In the rows, zero is written as 128.
Known rows, with every step that occurs
k/v/c/l/a: [ 94 139  79  84 103 149 111 157 135 148 113 140 158 160  84 113 162 139
  75  74 159]
a/v/k/h/r: [121 145 206 101  92 121 138 135 143 132  78 100  97 123 137  70 160 125
  99 101  95]
h/a/v/k/l: [ 77 121 182 109 131 139 124  92 121 106 138 112 115 119  96 107 201 115
 122 105  94]
v/c/l/a: [106 140  56  84 102 150 115 160 147 155 113 142 162 150  90 114 146 136
  64  67 172]
a/v: [126 154 129 116 145 131 139 113 104 122 167  95  99 102 146 160 129 144
 126 118  99]
k/h/a/v/c/l: [160 127  83  59 115 144  93 114 155 127 128 141 120 116 116 106 109 131
  94  98 147]
v/k/h/a: [123 179 181  78 137 112 170 158 168 141  80 126 165 127 104  77 179 117
 119 131 123]
h/a/v: [122 186 144 102 168 129 152 136 121 132 140 100 135  87 135 141 130 136
 111 130 127]
r/h/a/v/c: [128 138 111  71 152 126 146  69 154 123 115 115 128 104  99 121 130 123
 111  97 124]
k/v: [ 92 126 194 126 129 122 116 122  96 111 129 124 112 157 110 124 177 140
 158 148  88]
c/l: [153 120  83  97 103 151  82 143 141 132 139 152 123 113 126 113  98 138
  91 117 169]
v/c/l/a/h: [100 134  79  40  95 131 112 121 149 123 101  94 120 118 102 142 130 134
  62  96 147]
v/k/l: [ 79  93 173 122 111 139 112  88 124 105 133 126 111 139  93 101 199 111
 130 104  95]
c/v/k/l: [ 77  74 164 126 122 121  95  89 137 113 129 146  96 130 106  89 189 131
 130  92  98]
v/c/l/a/h/r: [103 131 137  70  88 134  99 133 152 131  55  96 116 108 117  92 111 123
  39  93 161]
v/k/l/a/h/r: [ 74 133 179  85  90 130 114 128 141 124  58  84 111 109 110  88 153 119
  50  96 135]
v/c/l: [155  95  63  81 110 143  76 109 156 130 124 156 120 124 112 106  95 128
  90  99 163]
h/a/v/c/l: [151 122  72  69 128 143  88 113 153 131 131 142 124 104 115 112  95 132
  83 100 163]
c/l/a: [104 158  70  94  98 156 119 184 136 156 123 140 164 143  99 119 149 142
  65  81 175]
h/r/l/a/v/k: [ 76 171 138  94 131 125 168 137 140 156 131  92 110  86 103 112 194 140
  81  72 101]
h/r/l/a: [ 97 193 103 103  89 175 143 180 136 156 114 127 157 109  91 110 174 129
  83  67 151]

Rows
[ 72 156 132  98 145 108 174 132 134 155 137  93 115 108 107 126 193 144
  89  83  97] -> l/a/v/k
[125 115 164  90 106  94 145 127 163 137 108 138  93 145 130  82 189 148
 148  98  69] -> c/v/k/h
[ 79 107 174 117 119 141 117  80 112 103 152 109  97 126 102 117 199 118
 129  99  81] -> a/v/k/l
[122 158 152  66  90 123 160 138 143 136 131 108 106 145 116 107 202 141
 120  87  72] -> c/l/a/v/k/h
[ 95 170  97  52  93 146 137 131 139 122 121  87 120  96 100 154 156 132
  90 101 125] -> r/l/a/h
[153 107  65  78 118 145  82 102 144 127 143 140 106 110 121 121  95 135
  89  94 150] -> a/v/c/l
[106 199  96  98 124 164 155 146 107 139 175  97 122  94 117 164 167 147
 110  79 108] -> r/l/a/v
[ 93 146 162  89  93 130 117 142 140 129  57  86 118 108 124 100 123 125
  52 106 149] -> l/a/h/r
[ 97 178 111 108 136 140 155 145 103 140 158  91 125 119 127 162 158 149
 100  89 113] -> l/a/v
[ 92 139 145 106 151 101 162 111 136 141 143  95  96  97 120 126 173 140
 107 102  88] -> a/v/k
[127 131 111  89 164 119 137  85 145 127 117 113 131 114 111 127 124 120
 116 100 123] -> h/a/v/c
[113 129 175  95 100 124 106 121 141 118  64  90  99  96 137  99 103 121
  70 126 139] -> a/h/r
[ 80 154 117  89 137 115 159 138 139 157 140 100 113 104 107 122 183 147
  76  78 111] -> c/l/a/v/k
[138 139 199 112  80 134 122 144 138 126  69 117 113 137 139  72 138 118
 109 114 114] -> k/h/r
[113 160 166  76  99 116 174 132 138 135 127  99 108 150 116 112 213 138
 133  90  58] -> l/a/v/k/h
[141 172 131 111  90 178 116 138 140 131 126 135 115  66 114  99 135 118
 118 101 135] -> h/r/l
[112 204 124  89 103 165 153 151 112 139 155  93 116 101 121 143 174 144
 106  73  99] -> k/h/r/l/a/v
[137  93  97  81 109 140  71 106 139 121 125 154 113 138 104 104 119 134
 106 109 144] -> k/v/c/l
[ 63 135 134  59  96 128 130 111 134 111 106  80 115 126  93 140 181 126
  82 100 113] -> v/k/l/a/h
[105 198 116  93  76 176 148 181 138 152 111 127 155 122  92 105 188 128
  95  66 135] -> k/h/r/l/a
[ 53 138 135 112 104 147 140 145 124 138 119 120 156 161  77 111 219 124
  91  70 125] -> v/k/l/a
[ 93 196 121  87  79 166 158 178 146 158 108 124 151 117  86  96 203 128
  89  59 128] -> v/k/h/r/l/a
